Every row comes from one small tree of marks. Brackets hold a mark, then the marks that hang from it, in the order of their numbers. Every link used is in the known rows. Which tree was each row made from?
Known rows
{Z573 Z599}: [ -9.9  49.4  -4.1  14.9   9.2  -0.9  12.6  14.3 -12.0 -34.5 -20.2 -29.5
  44.5  28.9  31.2 -29.3 -42.0]
{Z839 Z712}: [  0.8  83.3  37.4  28.3  44.9 -32.8  -8.5  10.7  -0.9 -19.0  17.1 -46.4
  15.2  36.8  31.7 -10.3 -55.1]
{Z712 Z839}: [ -2.9  56.5   1.0   1.2  23.0  -5.5  30.5   1.9  35.2 -40.1  16.3 -26.0
  23.9  49.5  45.7  25.0 -44.7]
{Z839 Z507 {Z712 {Z573 Z599 Z827}}}: [  3.0  44.4  31.2  17.5  43.8 -43.7 -31.9  26.3  -8.2 -12.2   4.8 -21.0
  38.3  14.6  35.3 -36.9 -22.1]
{Z573 Z507 Z599 {Z827 Z839}}: [-12.1 -22.3  -7.7 -18.4  27.5  20.2  43.5   1.5 -46.7 -37.6 -14.1 -16.0
  11.5  41.0  58.2 -30.6 -27.5]
{Z599 {Z573 Z507}}: [ 17.3  14.1 -19.9  18.6  27.0  -6.4  22.9   6.0  15.5 -32.1  40.5 -56.1
  15.0  54.3  59.1 -15.8 -46.1]
{Z507 Z573 Z839}: [ 19.4  29.4 -20.8  28.4  17.7 -21.3  16.9  21.5   0.8 -21.3  17.4 -63.7
  64.3  -4.2  12.4 -20.9 -27.9]
{Z839 {Z507 Z573}}: [ 12.7  14.7 -12.8  22.1  17.2   8.7 -27.5  30.2  13.0   4.7  22.4 -15.2
  48.3  16.2  14.2 -42.1 -33.5]
{Z573 Z507 Z599 Z712 Z827}: [-27.5 -25.3 -16.1 -27.4  51.5  11.1  35.4   5.4 -25.1 -20.5  -4.1 -19.7
   5.6  41.3  57.6 -14.0 -22.2]
{Z599 {Z573 Z507 {Z712 Z839}}}: [ 10.7  12.7 -37.5  -0.8  44.5 -14.2  41.5  -2.1  35.5 -29.1  48.6 -56.2
  10.5  41.1  67.3  17.7 -41.9]
{Z839 {Z507 {Z573 Z599 Z827}} Z712}: [ 31.8  16.5   9.0  21.5  39.6 -18.4 -38.3  29.4 -13.4  15.6  12.6 -14.5
  51.7  -3.2  20.2 -43.5 -27.4]
{Z507 Z573}: [  7.9  35.8 -18.3  21.4  14.1  -7.2  -7.7  11.4   9.1  -5.6   7.1 -45.3
  50.7  31.8  16.0 -29.9 -38.7]
{Z507 {Z573 Z599 Z827}}: [ 12.3  -4.2 -22.5   3.8  10.4  -5.3  -3.4  11.4 -15.9  -4.6 -18.6 -32.9
  60.1  22.6  18.6 -45.2 -25.8]
{Z573 {Z507 Z839} Z599 Z712 Z827}: [-19.5 -29.7 -17.6 -22.6  54.6   1.6  52.6  11.9 -31.0 -31.8   3.1 -33.0
  15.6  15.8  54.9  -7.3 -14.9]
{Z599 {Z573 Z712 Z827}}: [  5.1 -13.9 -21.1  -6.5  40.0 -30.7  17.4   0.9  18.1 -13.7  28.0 -60.6
  10.2  27.3  41.3 -16.2 -46.1]
{Z827 {Z839 {Z712 Z573}}}: [-18.4  83.6  16.7  13.7  38.8 -46.9  16.9  -2.8 -10.4 -35.3   5.3 -56.9
  15.5  15.5  37.0 -10.3 -49.5]
{Z839 Z507 Z712}: [ 12.9  57.0  34.0  30.8  46.7 -17.9 -32.3  29.2   3.7  -1.6  31.1 -18.0
  22.8  16.3  26.9 -25.5 -45.4]
{Z573 Z507 {Z712 Z839} Z827}: [-25.0 -19.0  -6.9 -36.4  64.5   6.8  45.6  -4.4  12.9 -24.2  30.4 -19.5
 -17.4  61.8  65.8  27.0 -27.0]
{Z827 {Z839 {Z507 {Z573 Z712}}}}: [ -7.8  23.8 -24.3   4.4  27.6  -2.9   8.9  11.1  -1.3  -7.2  16.9 -29.4
  30.3 -10.0  19.3 -26.0 -44.6]

Which tree is each row?
[-24.8  -2.1  -1.5 -33.1  53.1 -16.4  30.1  -3.0  22.2 -17.3  13.4 -27.4
  -1.1  35.7  40.5  19.3 -36.2] => {Z573 {Z712 Z839} Z827}
[ -0.8  53.8  13.6  16.0  39.9 -17.5   2.5  12.0 -11.5 -15.7  21.7 -28.6
  15.3  -3.1  29.0 -20.1 -52.9] => {Z827 {Z839 Z507 Z712}}
[ -4.6  -0.2  24.5  -6.2  40.2 -14.2   2.2   8.6 -19.7 -12.4  10.4 -22.9
   3.1  19.4  28.6 -30.6 -43.2] => {Z573 {Z827 {Z839 Z507 Z712}}}
[-30.1  61.3  -2.0  12.3  20.5 -24.5  17.7   9.2  -4.0 -52.9 -12.0 -42.9
  38.5  60.9  57.3 -21.9 -18.6] => {Z712 {Z573 Z507 Z599}}
[ -1.2  60.6  31.5  23.9  43.8 -57.4  17.3  17.8  -6.4 -43.0  16.1 -66.9
  32.0  10.3  32.2  -7.0 -29.8] => {Z507 {Z839 {Z712 {Z573 Z827}}}}
[-25.6 -22.5 -21.8 -30.7  41.8  -7.4  25.0   6.8 -26.2 -10.1 -16.1 -16.6
  20.9 -15.5  30.1 -27.6 -31.4] => {Z573 Z599 Z712 {Z827 {Z839 Z507}}}
[ 21.3 -14.4 -10.7   0.8  40.0 -17.7  28.6  -2.2  -5.4 -26.8  36.6 -56.3
   1.8  41.2  61.2 -18.4 -43.5] => {Z599 {Z573 Z507 {Z827 {Z839 Z712}}}}
[-27.7  -8.2 -10.3 -24.7  40.1 -12.4  20.0   6.0 -16.7 -14.1 -20.8 -27.4
  21.6  15.4  31.8 -21.9 -32.2] => {Z573 Z599 Z712 Z827}
[-18.4 -23.4 -23.5 -39.3  53.0  10.4  53.2  -1.6  -7.1 -28.9   0.7 -11.2
   9.5  41.7  70.1  16.2 -18.0] => {Z573 Z507 Z599 {Z712 Z839} Z827}
[ 34.9  47.3 -15.2  34.5  26.7 -38.5  11.8  22.9 -19.0 -18.3   2.8 -64.1
  80.6 -27.6  17.8 -22.7 -24.1] => {Z507 {Z573 Z599} {Z839 Z712}}
[ 20.3  -8.6 -13.5  13.1  21.9 -21.6  15.5  19.2  -9.0 -16.0  12.5 -58.2
  55.7   0.5  12.4 -28.2 -21.2] => {Z507 {Z573 Z827} Z839}
[-37.0 -22.5  -8.4 -32.6  63.8   4.7  44.1  -5.8 -16.5 -19.8  22.1 -31.4
 -24.6  40.9  54.7  -1.4 -36.2] => {Z573 Z507 Z712 {Z827 Z839}}
[  2.7 -15.1 -27.9 -11.7  40.6 -33.0  28.4  -4.9   9.6 -16.6  26.8 -62.9
   7.2  13.3  42.0 -14.4 -48.6] => {Z599 {Z573 Z712 {Z827 Z839}}}
[ 23.3  10.5 -21.9  21.7  28.6 -13.6  35.1  10.8  12.2 -40.6  46.0 -65.8
  21.6  36.8  57.1 -11.0 -40.6] => {Z599 {Z573 {Z507 Z839}}}
[-12.6  90.3  35.7  26.3  50.5 -48.3  -3.8   8.2   0.8 -32.9  16.6 -53.6
  16.5  55.5  51.0  -7.0 -35.9] => {Z839 {Z712 {Z573 Z507}}}
[ -1.0  -7.6 -34.3  -7.7  26.9 -12.7   2.7   7.8  -8.9   4.2 -13.6 -37.8
  53.6   7.6  18.4 -32.5 -25.5] => {Z507 {Z573 Z599 Z712 Z827}}
[-32.2  29.0  13.2  -4.2  26.3 -41.1   3.8   6.5  -0.2 -36.6  -5.5 -40.2
  22.3  41.0  35.7 -30.6 -24.6] => {Z712 {Z573 {Z827 {Z839 Z507}}}}
[ -2.2  30.5 -42.2   8.6  22.4 -12.2   3.8  10.2   0.7  -0.4  -8.8 -44.5
  62.2   3.2  18.6 -25.1 -32.5] => {Z507 {Z573 Z599 Z712}}
[  2.9  70.6  25.9  28.7  41.2 -43.0 -31.4  28.0  -0.7 -15.8   8.6 -24.9
  44.4  11.7  34.7 -31.2 -26.5] => {Z839 Z507 {Z712 {Z573 Z599}}}
[-14.2  34.5 -31.1 -11.7  35.8  -5.0  27.3  11.5  18.2 -21.2  -1.6 -14.4
  41.8  -1.3  41.5  11.1 -31.9] => {Z573 Z599 {Z712 {Z839 Z507}}}
[  4.9 -26.2 -24.6  -8.9  48.1 -14.5  28.2   0.3  12.4 -18.4  39.6 -55.3
  -1.4  45.1  59.2 -10.8 -38.8] => {Z599 {Z573 Z507 Z712 Z827}}
[ -4.3  -8.2   4.3 -13.1  39.4   5.7  36.5   0.8 -51.1 -32.6  -9.6 -20.6
   9.9  35.4  60.5 -26.2 -28.5] => {Z573 Z507 Z599 {Z827 {Z839 Z712}}}
[ -3.6  -8.2 -40.7 -13.1  27.6 -14.5  14.3   2.2 -17.3   2.6 -15.1 -40.2
  49.8  -5.9  19.8 -31.1 -28.1] => {Z507 {Z573 Z599 Z712 {Z827 Z839}}}
[-17.9  64.4 -13.5  -4.5  23.1 -24.9  42.1  -0.3  22.4 -64.8  -4.6 -30.9
  43.5  61.8  74.9  21.9 -11.8] => {Z712 {Z573 Z507 Z599} Z839}
